Every row comes from one small tree of marks. Brackets hold a mark, then the marks that hang from it, in alphabetical order. Every link used is in the known rows. Which tree was each row made from?
Known rows:
[mezol feman]: [ 1.06  0.67 -1.32  0.01  0.29 -0.07  0.20  0.59  0.38  0.71 -0.73 -0.99
 -0.17  1.08  0.51 -0.63  0.29 -1.03  0.31]
[feman [mezol kezuv [kolom [lozo leme vevu]]]]: [-4.68  5.25  1.71  0.27 -0.02 -2.44  4.02 -2.19  1.49 -1.87  3.27 -0.52
  0.29  0.58  2.40 -1.70 -0.99 -0.92 -0.95]
[lozo kolom [leme kezuv] mezol]: [-2.71  0.67 -2.08 -0.67 -0.77 -0.27 -0.83 -0.16  2.32  0.35  0.88  0.64
  2.18  1.36  1.74  1.84 -3.49  1.46  0.04]
[lozo [kolom [mezol kezuv]] leme vevu]: [-3.10  3.05 -1.89 -1.70 -2.00 -1.85  1.01 -1.63  2.23 -2.64  3.13  3.10
 -1.22  1.55  2.74  0.69 -2.91  2.30 -1.11]
[feman mezol]: [ 0.18  0.38  1.38  0.32  1.52 -1.53  0.38  0.27 -0.35  0.09  0.54 -2.62
  0.93 -1.07 -0.10  0.54 -1.37 -0.15 -0.48]
[leme [lozo kolom vevu]]: [-3.92  1.75 -2.56  1.06 -0.98 -0.09 -0.06 -0.12  0.29 -1.69  3.87  1.17
 -0.01 -0.66  3.12  1.55 -0.61 -1.24  0.21]
[leme lozo]: [-1.51  0.64 -1.31  0.87 -0.89  0.54  0.36  0.42  0.37 -0.15  1.28  0.87
  0.86 -0.84  1.35 -0.79  0.69 -1.52  0.73]
[lozo [leme kezuv] mezol vevu]: [-2.76 -0.39  0.43 -0.47 -2.07 -0.73  0.65 -0.16  1.84  0.31  1.70  1.95
 -1.18  1.49  2.13 -1.41 -2.69  1.70 -1.12]
[feman [mezol kezuv [kolom lozo]]]: [-0.97  3.52  1.79  0.82  0.95 -2.79  3.74 -1.48  0.41 -0.72  1.37 -2.63
  1.98 -0.21  0.59 -0.64  0.04 -2.00 -0.43]
[lozo kolom mezol vevu]: [-2.81 -0.11 -2.66  0.58  0.09 -1.29 -0.51 -1.17  0.87 -0.70  3.61  0.00
  0.59  0.53  2.52  1.02 -1.47 -0.43 -1.30]
[kolom [lozo leme vevu] [mezol feman kezuv]]: [-1.87  2.93 -1.42 -1.82 -2.26 -1.73  4.63 -1.60  3.14 -1.57  2.32  2.83
 -1.39  1.58  4.04 -3.30 -0.20  0.54  0.05]
[feman [mezol kolom]]: [-0.22  2.40  2.18  0.72  2.35 -1.56 -0.23 -1.21 -1.38 -0.32  0.98 -4.35
  1.57 -0.04 -0.90  0.64 -1.54 -1.32 -0.80]
[kolom lozo mezol]: [ 0.19 -0.44  0.46 -1.40 -0.32 -1.05  2.29 -2.35  0.69 -0.94  1.38  0.19
  1.15 -0.93  1.47 -0.54  0.83  0.16  1.06]
[vevu [lozo kolom [mezol kezuv]]]: [-2.13  1.06 -3.42  1.38 -0.51 -1.92  0.89 -1.23  2.75 -0.14  2.40  0.17
  4.36  0.09  2.29 -0.89  0.13 -1.84 -1.80]
[lozo kolom leme [mezol feman kezuv] vevu]: [-3.54  3.08 -5.01  0.02 -1.35 -1.49  1.09 -0.11  3.56 -0.41  2.66  1.66
 -0.08  2.87  3.96 -1.30 -2.08 -0.44 -1.64]
[kolom lozo [mezol feman kezuv]]: [ 1.74  1.11 -1.37 -1.17 -1.41 -2.25  4.31 -1.09  2.14 -0.34  0.40  0.66
  0.24  0.67  2.30 -2.30  0.98 -0.62  0.65]
[leme kezuv [lozo mezol vevu]]: [-1.72 -1.60 -0.28  1.32 -2.78 -1.13  1.23  0.51  0.97  0.58  2.71  1.27
 -0.76 -0.18  2.74 -1.78 -1.22 -0.47 -0.81]
[lozo leme [mezol feman kezuv] vevu]: [-2.33  2.04 -3.20 -0.03 -1.94 -1.46  2.08  0.00  3.30  0.33  1.97  2.16
 -1.18  2.92  3.24 -3.97 -1.13 -0.46 -1.92]
[leme kezuv]: [ 1.22 -0.90  1.66 -0.10 -1.29 -0.44  0.55  1.05 -0.01  0.64 -1.35  0.35
 -0.86  0.38 -0.39  0.84 -1.45  1.46  0.14]

Which tree is each row?
[ 0.30  3.29  1.70  0.88  0.95 -2.84  1.52 -0.69 -0.35 -0.54  0.91 -2.75
  0.87  0.62 -0.70 -0.19 -1.44 -0.95 -1.55] : [feman [mezol kezuv kolom]]
[-1.22  1.34 -4.39  0.85 -1.03 -2.46  1.40  0.25  2.26 -0.02  2.47  0.41
 -0.13  2.16  3.25 -0.75 -1.28 -1.51 -1.81] : [lozo kolom [mezol feman kezuv] vevu]
[-2.23  2.31 -1.94 -2.18  0.21 -0.04 -1.25 -1.87  1.41 -1.89  1.89  0.77
  1.53  0.62  1.53  2.00 -2.50  1.81  0.67] : [lozo [kolom mezol] leme]
[-3.52  1.32  0.45 -2.03 -1.17 -0.62  2.55 -2.97  1.68 -2.06  3.28  2.25
 -0.53 -0.19  3.28 -1.58 -0.22  1.35  0.63] : [kolom [lozo leme vevu] mezol]
[-2.97  1.09 -5.07  1.49 -0.62 -0.81  0.05 -0.06  1.67 -0.13  4.14 -0.25
  1.14  0.70  4.42 -0.54 -0.40 -2.98 -0.50] : [leme [lozo kolom [mezol feman] vevu]]
[ 3.00  0.87 -1.32 -0.99 -1.31 -2.25  2.14 -0.28  1.45 -0.14 -0.25  0.53
 -0.84  1.74  0.98 -1.81 -0.62  0.36 -0.60] : [kolom [mezol feman kezuv]]
[-1.09  2.06 -0.86 -1.97 -1.63 -0.98  0.32 -0.59  1.39 -1.25  1.43  1.06
 -1.26  2.15  2.81  1.85 -4.13  2.87  0.27] : [lozo [kolom [mezol feman]] [leme kezuv] vevu]
[-1.06 -0.15 -1.75  0.40 -1.23 -2.08  3.86 -1.01  2.76  0.50  1.31  1.18
  1.66 -0.04  2.25 -2.89  1.24 -1.55 -0.59] : [kolom [lozo [mezol kezuv]]]
[-2.69  3.60  3.45 -0.43  0.87 -1.18  2.15 -1.57  0.65 -0.37  0.77 -2.44
  2.20 -0.01  0.71  0.55 -2.16  0.16  0.93] : [feman [mezol [kolom [lozo [leme kezuv]]]]]
[-2.79  0.58 -0.97 -0.43 -1.81 -0.78  3.09 -0.49  3.04  0.87  1.71  1.25
 -0.19  1.54  3.92 -2.48 -0.92 -0.12  0.33] : [kolom [lozo [leme kezuv] [mezol feman] vevu]]
[ 1.73  1.88 -3.09 -0.94 -0.74 -2.13  1.12 -0.37  1.51 -0.82  0.42  0.06
  0.41  1.66  1.52  1.01 -1.63  0.11 -0.40] : [lozo [kolom [mezol feman kezuv]]]
[-2.43  0.12 -2.77  1.65 -2.96 -1.94  2.37  0.09  2.08 -0.14  3.76  2.56
 -0.84  0.14  3.36 -3.62  0.27 -2.01 -1.89] : [leme [lozo [mezol kezuv] vevu]]
[ 0.08  0.49 -3.29  0.48 -0.87 -1.97  4.02 -0.38  3.06  1.18  0.73  0.29
  1.59  1.00  2.74 -3.56  1.65 -2.69 -0.26] : [kolom [lozo [mezol feman kezuv]]]
[-2.53  2.05 -5.81  1.83 -2.00 -2.07  1.71  0.28  2.68 -0.19  3.74  1.27
  0.39  1.28  4.57 -1.56 -0.64 -2.92 -1.21] : [leme [lozo kolom [mezol feman kezuv] vevu]]
[ 0.02  1.34 -5.06  0.66 -0.33 -1.96  0.81  0.34  2.53  0.77  0.74 -0.36
  1.71  2.14  2.13 -0.12 -1.00 -1.63 -0.90] : [lozo kolom [mezol feman kezuv]]
[-3.78  2.01 -0.04 -0.78 -1.63 -0.01 -0.20  0.35  1.08 -1.23  1.51  1.98
 -1.22  1.10  1.99  2.59 -3.66  2.66 -0.06] : [lozo kolom [leme kezuv] vevu]
[-4.09  3.23  2.66 -0.48 -1.43 -0.09  2.38 -2.05  0.75 -1.28  1.90  1.00
 -0.75  1.30  1.83 -0.42 -1.22  0.62  0.60] : [mezol [kolom [lozo [leme kezuv] vevu]]]
